What can hang from each mark
basi: bamiz
zuzap: bamiz tedet
lotem: tedet
bamiz: basi lotem mufidu zuzap
nunag: bamiz fenug
fenug: nunag
mibu: bamiz tedet
mufidu: tedet
tedet: basi lotem mufidu nunag zuzap

Known rows, with every way that one mark hangs from another
lotem(tedet(basi zuzap(bamiz(mufidu)))): [ 27   4  -6 -12 -41  -6  52  21  -8  95   2  34  24  12 -10  -6 -18 -14
   6  20   2 -86   7 -15 -34  14   1 -22  -9   3  -7  22  19 -11 -20  34
 -40   9  -8 -31   7 -12 -13  40]
basi(bamiz(lotem)): [  0 -19  -3  -9 -18  -9  42  -3 -13  -8  -8  22   2   1  -7  -3  -9   6
  -6 -11  13  11  26   2 -18   7   7  -2  -8   5 -10  38  18 -24  13  43
 -28  -5  -7 -17  25 -11   4  42]
nunag(bamiz(mufidu(tedet)) fenug): [  3   6  -1 -20   7  48  18  27  -9 -13   3  30  32   3  -1   0 -16   0
  15   7   7  36  29  -1 -14 -21  -1 -17 -29 -35 -12  21   8 -14 -14  34
  18 -26   7 -12  26 -17   0  16]
bamiz(lotem): [  5 -25   1  -6  -1   9  19  -3  -7 -19 -15  18   7   4   1  -9  -8  -1
  -1  13   5  33   9   2 -16   6   6  -4  -1   7  -8  35   8 -20   4  23
  -8  -3 -10 -19  26   0   7  28]
tedet(nunag): [ 11 -13  -1   3  -7   1  31   1   4  13  -3  11  10   3 -12 -16 -14  -2
  -2   2  17  13  -2  -5 -15 -15   8 -13  -1  19 -10  16  16 -26   0   7
 -23 -12 -16 -23  19   6  -7   9]
fenug(nunag(bamiz(basi lotem zuzap))): [ -2   9 -11 -13  -7  51  11  -2  -7 -78  -5  24   3  -1  15 -16 -28  -5
  -4   7   2  52  17  -2 -24 -11   0  -4 -22 -13 -16  44   6 -15  13  84
   5  -5  -2 -24  60   7   5  13]
fenug(nunag(bamiz(basi zuzap(tedet)))): [  0  31  -4 -14   4  72   0  12 -15 -65   6  23  24   7  10 -12 -11   3
  12   2   3  15   5 -10 -14  -9   0 -16 -31  -3 -15  32  -8 -10  -1  47
  11 -16   7 -13  54 -11  -5  22]
mibu(bamiz(basi lotem)): [ 11 -14   2 -10   0  25   3 -10  -5 -44  -7   3  34  -4   1 -13 -14   3
  -5  26   6  73   4   2 -17  10   3   5 -12  22  -9  54   8 -26  12  44
 -40  13  -6 -18  52  13   4   3]
basi(bamiz(lotem mufidu zuzap(tedet))): [ -3   0  -9 -12  -2   4  67  15   3  -4  11  19  19  10  15  17  -4   3
   2 -14  14 -25  21  -1 -18  -1   6 -13 -46  -3 -14  42   2  13  -3  33
 -72 -35   4 -28  55 -37  -5  53]
tedet(basi(bamiz) lotem mufidu nunag(fenug)): [ 20   0 -24   6 -62 -27  93  27 -11  32 -19  49   6  -2 -23  14 -39  -8
   2 -53  11 -33  44  -7 -17 -33   7 -25 -22  35 -13  18  32 -29   7  34
 -48  -5 -17 -13   7 -11 -12  44]
basi(bamiz(lotem(tedet(nunag zuzap)) mufidu)): [  4  -2 -15  -9 -27 -21  99  13   3  62   4  26  24   3  -8  -1 -29  11
 -13 -11  35 -87  19  -8 -23  -1   7 -12 -27  24 -21  26  43 -12  15  74
 -83 -10 -19 -32  55  -1  -9  36]
fenug(nunag): [  9  -6   3 -19  -7  27  12  -1  -6 -24 -13  20   3   1  -3 -17 -13  -4
   4  17  -8  24   3  -4 -13   1   7 -23  -3  -2  -7  16  -2 -23  -4  33
  -4 -12  -9 -17   8  -3  -4  11]
mufidu(tedet(nunag zuzap(bamiz))): [ 10 -11   1 -25  -9  -2  56  18 -19  42  12   9  46  15 -13 -20 -44   2
   8  25  19  -1 -17  -9 -29   8   7  -7  -2  25 -17  12   5 -24  -8  25
 -24  -8  -7  -5  29  -6 -13  41]
tedet(basi lotem mufidu zuzap(bamiz)): [ 32  -5 -11 -28 -61 -28  70  22 -22  57 -17  36   8  16 -20  -7 -42 -17
  11   5  -9 -58   3 -13 -16  22   1 -26   5  40  -6  32  15 -20 -15  25
  -9  18  -6  -5   3 -21  -8  55]
fenug(nunag(bamiz(zuzap(tedet)))): [  3  23  -3 -14   2  60   1  18 -10 -45   9  25   3  10  13 -10  -7   1
   2  -2   1   5  -4 -10  -8 -28   2 -19 -26 -11 -13  31 -15  -9  -3  37
  27 -26   5 -11  19 -20  -4  41]
nunag(fenug): [ 16 -25   2  -4  -8  27  13  10  -2  -8 -17  27  21   3  -7   4 -11   0
  12   9  -6  35  22  -1 -19  -9   8 -14 -15 -10  -5  13   1 -23  -8  20
   7  -8  -6 -19  -1   0   0  17]
mufidu(tedet): [  0   3   3 -20  12  13  10   6 -24  -3  -1  15  28   5  -5 -12  -3   9
  11  16   7  37  -4   1  -9  -1   4 -15  -1  -7  -8  23   4 -18  -7   6
 -13 -17  -3  -4   6 -18  -1  23]
zuzap(tedet(mufidu)): [ 18 -13   5 -26  -4  13  22  17  -9   3 -11  27  26  14  -6 -12  -7   0
  12  11   4  -8  -4  -7  -5   3   7 -20  -5  25 -11  38  -4 -11 -13 -18
 -39 -18  -7  -5  32 -22  -4  27]
tedet(basi nunag(fenug) zuzap(bamiz(lotem))): [ 22 -43 -10   3 -43  -3  73  32  -9  21 -17  36  25   7 -12   3 -60 -13
  -2   2   1  -6  31  -9 -51  -3   9   1 -17  34 -18  21  12 -29   8  60
  -8  10 -19 -14  29  18  -8  60]
lotem(tedet(basi(bamiz) mufidu)): [ 18  13 -14 -10 -51 -28  48   9 -22  68 -10  53   0   0 -16  -7  -5  -2
  -7 -26  16 -52  21  -8 -20 -16   4 -22  -5  14 -10  41  38 -25   6  35
 -80  -2 -18 -18  -9 -20  -9  39]
bamiz(basi lotem mufidu): [  5 -17  -2 -12   4  17  36  -2   5 -27 -12  10  25   0   3  -8 -11  -6
  16  23   5  20  26   1 -22  24   2  -9 -17   0  -8  38  14  -8  -5  31
 -53  -3  -5 -34  85   1   1  -6]
bamiz(basi lotem(tedet)): [  9  -3  -2   5  -2  25  17 -10 -17  -8 -18  23  36  -1   3 -13   5   8
  -4  18  17  11  11  -1 -29  13   4  -1  -9   8 -12  32  20 -24   9  40
 -47  10 -15 -31  54  16   4  17]
fenug(nunag(bamiz(zuzap))): [  5  17  -7 -20 -11  42   2   4  -2 -36   6  26 -15   4   7 -18 -20  -9
  -3   5  -1  23   0  -6  -9 -31   2 -19 -16 -23 -10  28   0 -15   1  50
  26 -19   2 -19   5  -8   0  16]
zuzap(tedet): [  9  -7   7  -7   8  26   9  11 -14  -8  -4  16  27  11  -3  -2   7   7
  12   5   5  -4   1  -5  -8   6   6 -15  -8  14  -7  24  -8 -15 -11 -13
   2 -16  -1  -9  17 -20  -3  34]
basi(bamiz): [  6  -5  -1  -9 -21  -9  32  -5 -12  19  -2  21   1   3 -14  -3  -3   7
   6 -13  12  -8  20  -1 -13   4   6 -14  -4   1  -6  27  18 -26   2  30
 -23  -8  -2 -17   2 -20  -3  29]
mibu(bamiz(mufidu) tedet(lotem nunag zuzap)): [ 23  13 -19 -15  -9  -3  68  20  18  40  16  -9  19   7 -16  -2 -47  -1
 -24  22  16 -34 -10  -4  23  -6   4 -21 -21  15 -10  18  28  -7   5  39
 -22  10   2 -15   8 -11 -10  27]
mibu(tedet): [ 15  -7   1  -7   6  11  14  -1  -4   4  -2  10   5   6 -12 -13  -8  -3
 -13  27   4  33   5   3   0   1   7  -9   3 -27  -7  19  14 -19   3   8
  11   6   1 -11 -11 -13   3  34]

Rows
[ 12  -6   6 -38  -7   5  34  15 -27  36   5  16  40  17 -10 -15 -31   4
  16  35   4   7 -14  -5 -25  26   4  -9   1   8 -11  18  -3 -21 -12  30
  -4  -4   3   2  10 -19  -6  49]
mufidu(tedet(zuzap(bamiz)))
[ -5   0  -4 -21  -3  56  27   3   0 -67 -10  20  11  -3   5 -21 -25 -10
   5  16   1  26  34  -5 -18   6  -2 -12 -21 -10 -16  39  10 -14   1  69
 -11  -6  -3 -28  93   7   3  -5]
fenug(nunag(bamiz(basi lotem mufidu)))
[ 21 -18 -22 -23 -69 -37  93  36 -10  54 -15  53   9   3 -29   5 -59  -4
   3 -28  11 -48  42 -11 -23 -23   9 -15 -18  38 -18  31  39 -27  12  60
 -53  -1 -19  -3  15  -6 -15  43]
tedet(basi(bamiz) mufidu nunag(fenug) zuzap)
[  9  11 -24  18 -20  -9  65  17   7  37   6  34   6  -1  12   2 -10 -16
 -20 -15  24 -36   7  -6 -32 -44   4 -16 -33   2 -14  31  31   4   7  38
 -93 -20 -22 -50  33   6 -10  27]
bamiz(lotem(tedet(basi nunag)) mufidu zuzap)
[ 28  -2 -12 -29   2   9  21  -1  10 -29   4   8  26   2   8 -21 -30  -9
 -32  44   6  88 -12   7  -4  -5   5   7 -24  -6 -17  65  15  -5  20  57
 -80   9   1 -17  42  -1   3  19]
mibu(bamiz(basi lotem zuzap) tedet(mufidu))
[ -6  15 -15  -4 -25 -23  61  16 -34  30   8  28  10  -2 -18   0 -21   8
  -2 -39  24  -2  23  -5 -19 -28   6 -13  -7  16 -16  24  30 -29  12  26
 -52 -15 -12  -4  11 -19 -12  43]
mufidu(tedet(basi(bamiz) nunag))
[ 13   9 -20  27 -40  22  43  30 -16  -4 -12  42  -3  -2 -15  10 -25 -10
   2 -43  12  -9  38 -10 -14 -47   0 -20 -17  14 -10  12  28 -35   4  31
  54   5 -10 -15  -1   6  -2  43]
tedet(basi lotem nunag(bamiz fenug))
[  3  23 -17  15 -18  -4  75  14  -9  15  14  15  20  10   1  20  -6  14
   3 -45  24 -52   0  -8  -6 -22   6 -21 -37  31 -12  11   8  -9   3  17
 -44 -26   0 -20  20 -29 -13  60]
basi(bamiz(zuzap(tedet(lotem nunag))))
[ 13  25 -26   6 -36  -3  62  31 -21  26   2  30 -17   7 -28  -3 -43  -5
 -19 -24  19 -58  18 -11  15 -22  -1 -16   2  11 -14  19  46 -25  19  45
  69  29  -3  -1 -10 -11   0  68]
mibu(tedet(basi lotem nunag(bamiz) zuzap))
[ 14  -7  -1  -9 -10  43  13  19  10  -6  -2  31   9   2  -4  -1 -16  -9
  15   3   4  13  37  -4 -17 -16   1 -19 -27 -28  -7  20  12 -18 -15  32
  28 -17   5 -24  23  -5   2   7]
nunag(bamiz(mufidu) fenug)
[  5 -29 -22  -1 -52 -25  92  31 -17  14 -16  47   9  -2 -19  17 -56   5
  -4 -37  12 -34  52  -5 -30 -15  10  -1 -24  33 -20  31  33 -29  27  82
 -25   6 -20  -7  26   4  -6  63]
tedet(basi(bamiz(lotem)) nunag(fenug) zuzap)
[  8   5   6 -25   8  25  31   2 -11  13   7   2  60  10  -1 -14 -14  -6
  28  41   3  35   2  -3 -34  31   1 -12 -16  -8  -9  20  -4 -10 -27  13
 -65 -12   8 -25  67 -16 -12   5]
zuzap(bamiz(basi mufidu(tedet)))
[ 10   2 -23  24 -52 -12  78  22 -16  19 -12  38   4  -3 -20  26 -29   1
   2 -56   8 -31  45  -6 -21 -31   6 -22 -25  26  -9   5  28 -32   9  41
 -10   0 -12 -17  -5 -10 -10  52]
tedet(basi(bamiz) lotem nunag(fenug))
[  5 -14  -7 -22  -6  14  55  31 -15  10  -4  27  51   6 -13  -1 -50  14
  11  11  12  11   7  -4 -18 -13  10 -11 -21  18 -18   6  13 -21   3  43
  -9 -13 -11   1  20   2  -9  30]
mufidu(tedet(nunag(fenug) zuzap))
[ 30 -26   5 -14 -19   6  37  -1  -5  39 -16  31  30   9   4 -26 -13 -13
 -14  29  13  11  -7  -5 -43   8   7  -4  -3  12 -15  34   7 -24  -6  28
 -67  -3 -18 -29  33   5  -1  40]
zuzap(bamiz(lotem(tedet(mufidu))))
[ 14  -1  -8  -5 -21  -2  45  12  -6  60  -1  25  25   6 -15 -15 -19  10
  -9  10  28 -64 -10 -11 -16  -8   7 -14  -4  28 -14  13  31 -23   4  36
 -34   2 -20 -22  14  12  -9  25]
lotem(tedet(nunag zuzap))
[  4   6  -3   6 -12  29  14   0  -5 -16   3  15  12   0 -14 -24 -16  -2
   7  -2  27  17  14  -9 -17 -16   0  -3  -3  16 -14  25  29 -35   3  29
   0   3  -6 -23  57  16  -2  -5]
tedet(nunag(bamiz(basi)))
[ 13   5 -17   2 -33  33  56  23 -12 -14 -13  29  33   3 -19   7 -48   9
  15 -14  18 -33  30 -11  -9  -5   0 -11 -23  31 -14   8  32 -34   4  65
  44  19  -3 -12  49  13  -2  25]
tedet(lotem nunag(bamiz(basi) fenug) zuzap)
[ 19  13 -26 -15 -60 -22  73  31 -18  35 -10  45 -13   7 -26 -12 -50 -10
  -3 -30  19 -71  13 -17   6 -28  -2 -25   3  47 -15  39  45 -27   6  42
  17  13 -14  -1  16  -6  -5  41]
tedet(basi lotem mufidu nunag(bamiz) zuzap)
[  9  33 -26  22 -39   2  44  17 -13   9   9  29 -22   1  -5   3 -18 -15
  -6 -45  19 -32   7 -11  -5 -51  -3 -21 -15  11  -9  26  30 -19   5  30
  19  -4  -5 -26  -3  -7  -4  43]
tedet(basi lotem nunag(bamiz(zuzap)))
[  5   2 -11   6  -1  23  56  23 -18 -11 -10  19  48   2  -7  12 -29   8
  10 -14  10  28   8  -1 -14 -22   6 -22 -25  14 -12  -5   6 -23  -3  17
  -1 -17  -8 -10  14  -3  -7  36]
mufidu(tedet(lotem nunag(fenug)))
[  9   0 -16 -12 -30  -9  60  22 -12  47 -12  43  10   5  -5   1 -18  -3
  -5   4   8 -74  19  -8 -18   5   3 -17 -15   7 -11  40  33  -3   4  56
 -40   6 -17 -27  29  -6  -2  38]
bamiz(lotem(tedet(basi zuzap)) mufidu)
[  0  25 -12  -5 -16  -1  36  19 -43   3 -10  26  18   2 -10   7  -5   3
   9 -22  -2  -3   5  -1  -2  -9  -1 -26  -3   6  -3  22  14 -17  -6   6
   7  -1  -3  -2 -10 -28  -1  47]
mufidu(tedet(basi lotem))
[  4   6 -11  -8 -40 -21  52  10  -7  43   3  31 -10   0 -15   7 -10  -8
   7 -24   4 -43  40  -5 -14  -4   3 -26 -14  -5  -4  33  28 -12  -5  26
 -49 -11  -3 -25  10 -31 -10  25]
tedet(basi(bamiz(mufidu)))
[ 17  16 -16  14 -12  40  36  23  20  35  16  34  17   1  10  -2 -15  -9
  -7  -7  29 -23  16  -9 -28 -60   3 -20 -47 -25 -17  10  26  -8  -5  48
 -31 -29  -8 -47  21   8 -10  10]
lotem(tedet(nunag(bamiz(mufidu zuzap) fenug)))
[ 16  -5 -18  25 -36   3  59  25 -12   6 -18  35  11  -2 -15  18 -24  -8
   4 -35   2  -9  28  -6 -18 -32   5 -23 -20  24  -7   5  19 -27   1  17
   7   1 -14 -20  -2   4  -7  39]
tedet(basi lotem nunag(fenug))
[ 14 -37   6  16   3  50  48  18  -4 -32 -12  15  71   8   3   3 -31  -1
  11  13  11  45  22  -8 -59  11   9   8 -37  34 -22  12 -15 -26  -2  24
 -34  -7  -9 -22  92  20  -8  45]
zuzap(bamiz(basi lotem) tedet(nunag(fenug)))
[ 18  -9   8 -15  -5  21  26  -5   7  20   0   4  38   9  -2 -15  -8 -16
  22  36  -1  14  12  -5 -37  32   1 -13 -12  -1  -4  20   2 -14 -28   9
 -58  -3   4 -39  65  -7 -10  -2]
zuzap(bamiz(basi mufidu))
[  0  -8   0 -14  -7  44  10   2 -10 -62 -14  30  -9  -1   4 -24 -23  -7
  -8   6   3  41  20  -3 -14  -9   2  -7  -7  -8 -15  38   3 -29  11  64
  39  -4  -8 -12  35   7   8  25]
fenug(nunag(bamiz(lotem)))
[ 18 -11  -9  17 -26   0  67  15   2  58   1  27  22   3   1 -12 -14 -23
 -15  -1  20 -34  14 -11 -53 -17   5 -10 -19  15 -16  21  23 -16  -3  27
 -78  -7 -23 -47  46  14 -12  36]
zuzap(bamiz(lotem(tedet(basi nunag)) mufidu))
[  7   1  -4  -2  -9  20  32  12  14  15  12  16  -4   3  -7 -19 -16 -12
   1  -1  26 -11  14 -10 -11 -29   1 -20 -11  -1 -12  23  28 -18  -7  13
  -7 -19  -5 -31  40   0  -6  -6]
tedet(nunag(bamiz(mufidu)))
[ 17  18 -12 -16 -29  14  15  31 -18   5   4  48  -4  12   1  -6  -8 -12
   7 -18   8 -17   5 -12 -10 -37   0 -19 -17   8 -13  55  10  -6  -5  10
  -9 -17  -2  -5  13 -29  -2  51]
nunag(bamiz(zuzap(tedet(basi mufidu))))
[ 13 -20  -1 -16   2  12  18   1  15  -8   4   1  16  -1   6 -10 -11  -8
  -9  26   4  43  -1   2  -8  -5   4  -9 -21   4  -8  52   6  -8  -2  36
 -49 -10  -5 -27  36  -1   1   5]
mibu(bamiz(lotem mufidu))
[ 30 -10  -9 -23 -41 -13  84   8  -6  41 -14  14  39  14 -19 -18 -51  -9
  15  18  12 -41  -8 -14 -22  27   4 -16  -4  62 -14  18  21 -23 -12  32
 -57  15 -10 -19  69   5 -16  22]
tedet(lotem mufidu nunag zuzap(bamiz(basi)))
[ 14 -27   8  -4  -5  21  24 -11 -11 -19 -12   9  38   6   0 -16 -15  -9
   9  29   6  48  11  -1 -45  36   4   6  -6  12 -11  32  -3 -25  -3  31
 -30  10  -4 -25  69   9   1  22]
zuzap(bamiz(basi lotem))
[ 21  15 -11 -17 -10   7  45  19  -9   2  -5  23  25  17   7   6  -7  -1
  11  -5   3 -27 -16  -5   2  -8   4 -29 -25  23  -7  33  -7   7 -15  -6
 -35 -22   1 -14  17 -33  -5  46]
bamiz(zuzap(tedet(lotem mufidu)))
[  8  11 -14  22 -21   6  55  29 -23   8  -6  23  13   6 -12  11  -7   0
   6 -41  11 -43   7 -13  -5 -22   4 -26 -13  44  -8  14  11 -17  -4 -12
   0  -6 -11 -11  17 -14 -10  53]
zuzap(tedet(basi lotem nunag))
[  7   4  -5   5   5  16  33  16   2   2  15  10  25  11   6   0  -6   1
   2  -4  18  -8 -16  -8 -15 -29   9 -14 -25  17 -13  23  -1  -5  -3  -5
 -40 -29  -7 -23  29 -11 -12  33]
bamiz(zuzap(tedet(nunag)))
